Each row comes from the steps of one walk. Every step used is in the known rows, and no mark comes twice. Write the walk behind each row, first mark first.
Known rows:
gosog-pobasep-dogan: [  8 -22 -18  19   3  -4 -20  43  -6   2  34 -16 -21 -45  22   5  53   0
  -3 -17 -11  10]
gosog-tarud-muvi-pobasep-dogan: [ 41  13 -23  -9 -19  63 -24  10   6 -35  34  58  43  38 -48 -27  22 -11
 -10  35 -12  35]
bota-gosog: [-34  30  66 -21  43   2   0 -27  19   3 -40 -26  -5 -12  25   3 -32   4
  12  -9 -42 -77]
pobasep-dogan-tarud-muvi: [ 18  21 -41  46 -17  -1  13 -41 -25   3  33  31  35  47  -3  17  39 -22
   1  -5   0  32]
dogan-pobasep-muvi: [-24  21 -14   0  16   7  -9  15  17  33 -19 -10 -24 -11 -20  15  13   2
  55 -18  20   0]
pobasep-gosog-bota: [-32  17  38  -8  42 -74  47  -1  31   9 -20 -74 -60  -1 -21  -1  -1   7
 -39  -5 -36 -41]
pobasep-muvi-tarud: [-16  26  14 -10  26  -2 -39  29  23  -6 -50  21 -27   0 -30  43 -38 -10
   5   6 -19  -5]
muvi-pobasep: [-21   4  18  -8  32   4 -21  57  26 -13 -14 -43 -35  -1   6  -5 -39 -32
  -6   1 -16 -23]
dogan-tarud: [-14   9  -7  33  27  -9   7 -49 -12  13 -24 -40  -2   4  28  24 -21 -26
   9 -43  -8 -13]
dogan-tarud-muvi-pobasep-gosog-bota: [ -2 -10 -14  27 -28 -39  44  -5  19   7   3 -26 -18  82 -53  17 -18   1
 -34  20  20  38]
bota-gosog-pobasep-dogan-tarud-muvi: [ 23 -20 -20  40 -56  26  -5 -42 -26  19  28  53  55  29  11  28  42  30
  21  -1  19  38]
tarud-dogan-pobasep-muvi: [ -2  -2 -11  -9 -21  -2   9  23 -16  18  10  36   8 -36  -4 -14  25 -10
  44   2  44   9]
gosog-pobasep-dogan-tarud-muvi: [ 27 -18 -72  64 -53  17  -3  -6 -33   9  51  21  32  28  11  37  74   8
  14 -11  25  65]
dogan-pobasep-gosog-bota: [-22  -6  17  -1  31 -63  39 -20  22  25  -9 -79 -56  -7 -25 -10 -12  15
 -13 -22  -9   3]
dogan-tarud-muvi-pobasep-gosog: [ -2 -13 -37  24 -25 -17   5  22  22  18  12  -8 -16  75   6  21 -15  10
 -23  14  35   3]
muvi-pobasep-dogan: [  6 -11  16  -6  24 -10 -22  55  19 -12  23   7 -29 -14 -14 -27 -21 -42
 -21  15 -19   2]
dogan-tarud-muvi: [ -8  37 -40  43  -6  12  16 -41 -15   4  -7 -17  27  61  17  40  23  -9
  17 -18   1   3]
pobasep-muvi: [-31  43   8  -4  27  -5  -2  29  27  20 -28  -3 -26  -2 -13  28  23  -3
  27   0 -13 -48]
tarud-dogan: [ -6  11  14 -13   8 -15  19  19 -23 -23   7  -7   5 -37  44 -22  12 -27
  -8   0  -8 -36]
muvi-tarud-dogan: [  8  -6  20 -17   3 -12 -17  19 -30 -46 -15  15   4 -33  25  -4 -49 -35
 -32   6 -13   5]

Which walk is each row?
[ 25  -8 -24 -24 -30  47   1 -29 -28   9   3  68  46 -39 -24 -29  24   5
  48   3  39  29] | gosog-tarud-dogan-pobasep-muvi
[ 18 -30   0 -13  -9  -2 -23   4 -39 -30  -7   7   9 -41  19 -15 -56 -24
  -4  -9  14  51] | muvi-tarud-dogan-pobasep
[  6  55 -28  -4   2  65  -1 -33  -3 -29  -8  -3  45  40  -9   9  42  14
  12   5 -30 -15] | gosog-tarud-muvi
[ 21 -45 -42  55 -18  -8 -10 -14 -30  19  30  -1   2 -27  25  18  32 -11
   8 -38  17  47] | gosog-pobasep-dogan-tarud
[ 18 -15   3 -34   2  -9  20 -19  -8  -8  13  22  10 -37  36 -43  16  18
 -37   8   4 -48] | pobasep-gosog-tarud-dogan
[-26 -13  33  -4   6  19 -16  10   9   8 -23 -36  -5 -32  43  22   4  33
  21 -15 -18 -42] | bota-gosog-pobasep
[-24 -14  -8  -1  35 -37   0   4  26  35   3 -63 -57 -15  36  -6  -5  23
  -3 -30  15 -32] | dogan-pobasep-gosog
[ 13 -50  -2 -21  -6 -44 -15  15 -15  -6   8   8 -25 -38  31 -19 -55   6
 -36  -2  31  23] | muvi-tarud-dogan-pobasep-gosog
[ 10  11 -47  -3  -8  34   0 -34  14  16  13  -9  16  34  -2  -6  36  57
   7  -1  18   1] | dogan-pobasep-gosog-tarud-muvi
[-21 -15  40 -17  28 -60  26  43  44   0 -13 -64 -71   9 -40 -16 -41  -8
 -48  19 -17 -15] | muvi-pobasep-gosog-bota
[ 15 -44  21 -18  -9 -70  23  -9 -20 -19  -4 -10 -27 -30 -28 -27 -60  -3
 -45   4  13  59] | muvi-tarud-dogan-pobasep-gosog-bota
[  0   5 -38  35 -26  26  -5   7  -2  -6  -2  -6  16  69  -5  26 -15 -21
  10   5  20  30] | dogan-tarud-muvi-pobasep
[  6   3  11 -25 -12  -9 -21  41 -14 -24 -23  69   0 -27 -15  11 -25 -23
  -5  29   6  10] | pobasep-muvi-tarud-dogan
[ -5  26  55 -33  36  54  -8 -80   9  -6 -51   6  36 -14   7 -12 -32  16
  15 -11 -44 -58] | bota-gosog-tarud
[ 14  16 -13   3 -14  12 -17  64  15 -22  43  28   4  43 -28 -11  20 -23
 -15  38  -9  17] | tarud-muvi-pobasep-dogan
[ -3 -29  17 -15  -8 -72  57  -7 -13   9  17 -34 -25 -30  -9 -41   1   3
 -25  -4  19  16] | tarud-dogan-pobasep-gosog-bota
[  3 -26  32   0   0   7 -21   6   2  11  13  15   2 -45  21   1  20  22
   7  -4 -19 -16] | bota-gosog-pobasep-dogan
[-26  -1  27 -10 -10  24 -21  30  28  33 -30  15  -4 -21   1  37  24  44
  48   4   9 -39] | bota-gosog-pobasep-muvi
[ -4 -12  -7  -6  -1  -5  10   4 -33  -3  16 -19   9 -45  37 -32   2 -23
  20 -17  23  10] | tarud-dogan-pobasep
[ 39  11  28 -33 -24  72 -22 -26  12 -25  15  89  63  38 -51 -33 -12   9
  -1  48 -19   9] | bota-gosog-tarud-muvi-pobasep-dogan
[  1  52  25 -25  -2  75  -2 -70   5 -19 -28  28  65  41  -7   4  10  37
  20  18 -37 -41] | bota-gosog-tarud-muvi
